Known rows, with every step that occurs
e > r > p > b: [ 32.5  49.4 -24.3 -19.2  28.9  -9.8  10.4  -8.3 -22.4  21.4   1.4  -4.2
  14.5  -7.0   4.7  -6.1 -28.8  20.8 -16.4   3.5]
p > t: [  6.5 -11.2 -23.9 -32.1 -13.7 -62.0  28.6 -16.5  -5.5 -13.8   1.9   6.8
 -33.7  -0.1  36.1 -23.8 -15.2 -18.6 -12.2  19.1]
t > p > b > d > r > e: [ -9.7   2.9 -31.8  10.4  19.4  44.1  10.7 -16.8   5.2  10.1  -1.5  -2.0
  17.9 -10.6 -41.0 -22.1  13.3  13.9   8.9  17.9]
d > r > e > b > p > t: [ 13.2  22.8  54.1  20.2  -6.3  24.9 -35.3   3.0 -15.5 -14.7 -12.7   2.4
  -3.8  23.4 -24.4 -11.0 -18.8  29.8  -2.2   3.6]
d > r > e > b > p: [ 23.7  18.5  59.2   1.9   9.3  36.9 -29.5  11.0  -4.5  -0.4   3.3   3.9
   8.5  24.2 -60.8   7.7  -1.5  35.3   1.9 -18.9]
t > e > b > p: [-24.9  -8.0  21.7 -25.5  11.2  47.2 -54.9   6.1  25.5   0.5  36.5   0.2
  -8.7   6.8  29.2  -7.9   0.3   8.0  35.0 -20.7]
b > d > r > p > t > e: [-36.1  -7.6   4.6  28.8  -9.3  24.5   2.8  -7.6  -2.5 -11.4   1.0  12.6
 -16.3   4.4 -14.2   0.8  22.3  -2.9  26.5  22.6]
t > p > b > d: [-16.4 -21.2 -60.8 -11.2  19.8  17.2   6.0 -20.6   7.7  26.6  -4.9  -6.3
   0.5 -13.6   5.0 -35.7   9.4  -9.3   9.5  13.9]
b > p > t: [ -5.7 -19.9  -2.8  -9.4  -7.2 -19.5 -16.0 -24.9  14.3   3.6  -5.0   3.1
 -51.7   3.5  45.6 -44.0 -25.0 -21.3   9.7  30.1]
e > b > d > r > p > t: [-10.8   5.8  24.1  35.5  -9.0  11.0 -31.0  16.2 -49.0   9.8 -41.2   2.8
  -3.5  32.1 -27.4   1.4   5.5  20.2  -3.6  -5.3]
r > d: [-37.5 -18.2 -41.6 -35.7  35.7 -24.2  32.0  -7.0   2.0  18.2  32.3  -6.7
 -18.6  15.4 -29.6  23.8  27.9 -12.3  -5.9 -28.8]
r > p: [ 16.9   4.2  -4.6 -27.9  36.1 -16.2  51.9  -6.1   3.1  13.0  60.7 -22.6
 -16.5   4.4 -22.9  -4.9  -4.2   4.0  -3.4   6.9]
e > t > d > r: [ 23.5 -19.6  16.7  12.8 -38.9 -37.6  -2.3  25.1  11.1  -8.3 -33.9   5.9
  17.1 -10.9  19.2  36.8   1.9 -25.3 -20.1 -23.9]
b > p > t > e > r: [-34.5   8.9  -2.6  -3.4 -18.5  12.7 -54.8 -21.3  23.8 -17.2  -3.4  20.7
 -33.9 -15.6  82.6 -22.7 -22.1 -13.5  24.5  23.1]
b > d > r > p: [  1.4 -12.9  11.7  13.7   3.9   7.1  20.6  -0.4 -11.5  16.8 -10.7   8.7
  -7.6  16.2 -72.4  15.8  32.2   3.4  10.5  -2.5]
d > r > p > t > e > b: [ 22.8  27.7  33.6  19.0  -1.5  12.2  -2.3   3.1 -13.9 -20.4  22.3 -19.1
  15.8   8.8  11.6  -5.1  -7.8  21.8   4.7   5.2]
t > d > r: [ 20.9 -39.7  37.5 -20.3   1.4 -25.5  20.0  -1.9  20.5   1.8 -18.8  10.4
  32.2  -4.3 -16.5  15.3  22.4 -29.4  -9.7 -31.0]
d > r > e > t > p: [ 33.7  24.5   2.2  18.2 -21.9   3.8  19.8  13.4  11.1 -27.2  21.0 -13.9
   8.9 -13.1 -26.8  28.2   3.0  19.7 -13.6   3.5]
d > r: [ 66.7 -13.5  15.4 -34.6 -10.7 -44.1  35.9  -7.6   3.9  -4.4  -9.1   6.9
  18.2   7.0 -47.5  15.9  21.7  -3.0  -7.3 -24.8]

Rows
[ 33.8   7.1   6.3  32.3  -6.5  -8.8   7.1  19.3  -0.7  12.7 -22.3 -17.6
  26.1 -14.0  22.8   2.8 -23.9  -5.7 -19.2   2.0]
e > t > d > r > p > b
[-28.7  23.1   5.5   9.5   7.8 -18.6  -8.7  -4.2 -14.8  -3.7  -7.1  -0.1
  -2.0 -13.5  57.4   1.8 -24.0 -10.8 -24.0  12.7]
e > r > p > t > d
[-26.7  24.5   2.4   1.6  17.5  16.6  -3.4   3.0  -8.7 -14.8  59.7 -24.1
 -14.9   3.9  50.7 -21.5 -23.8  14.8   8.9  21.2]
r > p > t > e > b
[ 35.5  11.1  25.4 -26.2   4.7 -11.0  41.7  -3.5   5.3 -18.9  23.6   9.4
  10.3   8.3 -76.0  22.3  12.0  18.6  -8.7 -11.8]
d > r > e
[ 18.1  -0.4 -44.4  -1.0 -25.5 -27.0   8.3  11.2  16.3  -9.0  19.8 -24.3
 -14.6 -24.2  44.9  11.7  -4.5 -12.0 -12.6   3.1]
e > t > p
[ 19.8  -4.5  25.1  32.1 -16.6 -18.3   7.7  26.3   7.0   0.2  -6.9 -14.7
  14.8 -10.1  15.5  29.6  -5.9 -12.7 -18.4  -8.8]
e > t > d > r > p
[ 22.6   1.7 -50.7  36.7 -33.0   0.0 -13.6   8.1  -4.3   7.8 -48.7  -7.7
   8.7 -17.8  13.6  -1.0   1.3  -1.0  -3.2   9.2]
e > t > p > b > d > r
[ -8.3  -0.9 -73.6  18.7 -19.4   0.6 -13.6   8.5  -0.5  13.0 -22.9  -9.3
 -14.3 -20.1  38.0 -10.9  -8.6  -6.1  -2.1  17.6]
e > t > p > b > d
[ 30.3  -9.0  27.2   0.6  34.5   4.1  32.6  -5.9   9.9  23.6   0.3 -14.6
  43.9  -6.9 -12.1 -17.2  -5.4 -10.3  -8.3  -3.0]
t > d > r > p > b
[  3.3 -32.8   2.1  -8.6 -18.6 -16.9  10.3  -2.3  -7.9   7.9 -43.9  30.6
  -4.4  16.2 -68.7  24.6  42.0 -10.3   9.4 -19.9]
b > d > r
[-63.2  14.6 -37.0 -30.1  16.7   9.7 -14.2  -3.8  15.7 -10.0  33.6  16.2
   4.4  -8.5  16.2  48.8  26.3  -2.9  11.6 -33.8]
t > e > r > d
[ -3.7  34.7 -48.2   2.9   5.1  16.0  12.7   9.6   9.8 -10.5  41.6 -19.7
  -8.7 -23.8  15.5  -9.5 -31.0  21.6 -12.2  28.0]
r > e > t > p > b
[-27.8 -15.1  18.4  -9.3 -13.7  37.8 -42.5  17.0  -1.8  -7.5  -8.8  24.6
  16.3  16.8 -27.1  28.0  36.0  11.1  29.1 -37.5]
t > e > b > d > r
[  2.4  -0.4  31.0  18.8   6.9  22.9 -23.8  21.3 -37.7  22.6 -26.2   2.4
   9.6  35.7 -64.1  20.2  23.4  25.6   1.9 -28.2]
e > b > d > r > p
[-23.3 -11.8  29.7   2.6  -7.5 -17.2  15.5  -5.4   7.3 -27.9  -9.1  13.0
   3.6  -5.8  12.8  -8.0  -8.7 -17.3 -17.7  14.9]
p > t > d > r > e
[-25.2  13.5 -12.6  -9.6  17.5   0.1  31.0 -14.4  12.7 -19.1  70.5 -18.2
 -29.5 -10.1  47.6 -24.9 -17.9  -3.1  14.5  37.9]
r > p > t > e
[ 27.3 -18.3 -22.9 -13.5  -1.5  -8.5  10.2 -10.8 -15.3  24.4 -56.4  24.2
  13.8  12.5 -50.1 -15.3  12.6   0.3   7.2  -4.0]
p > b > d > r
[ -2.9 -18.1  59.3  25.8 -10.6  13.6 -68.5   6.1  -5.7   8.8 -50.9   0.9
   5.9  16.3  39.8 -25.0 -16.4  -9.2  -3.7 -12.2]
e > b > p > t > d > r
[-45.6  30.3 -31.8  -5.9  19.0  46.4 -20.8  -5.1  -0.4   6.6  13.8  17.6
   5.0 -13.9  14.6   2.0  -1.8  14.6  25.1   8.1]
t > e > r > p > b > d
[-32.2 -36.7  -1.9 -20.1  -5.2 -43.3  13.3 -11.3   9.6 -10.5  -8.2   8.8
 -14.8  -8.3  62.1 -24.1 -13.7 -42.5 -15.0  12.5]
p > t > d
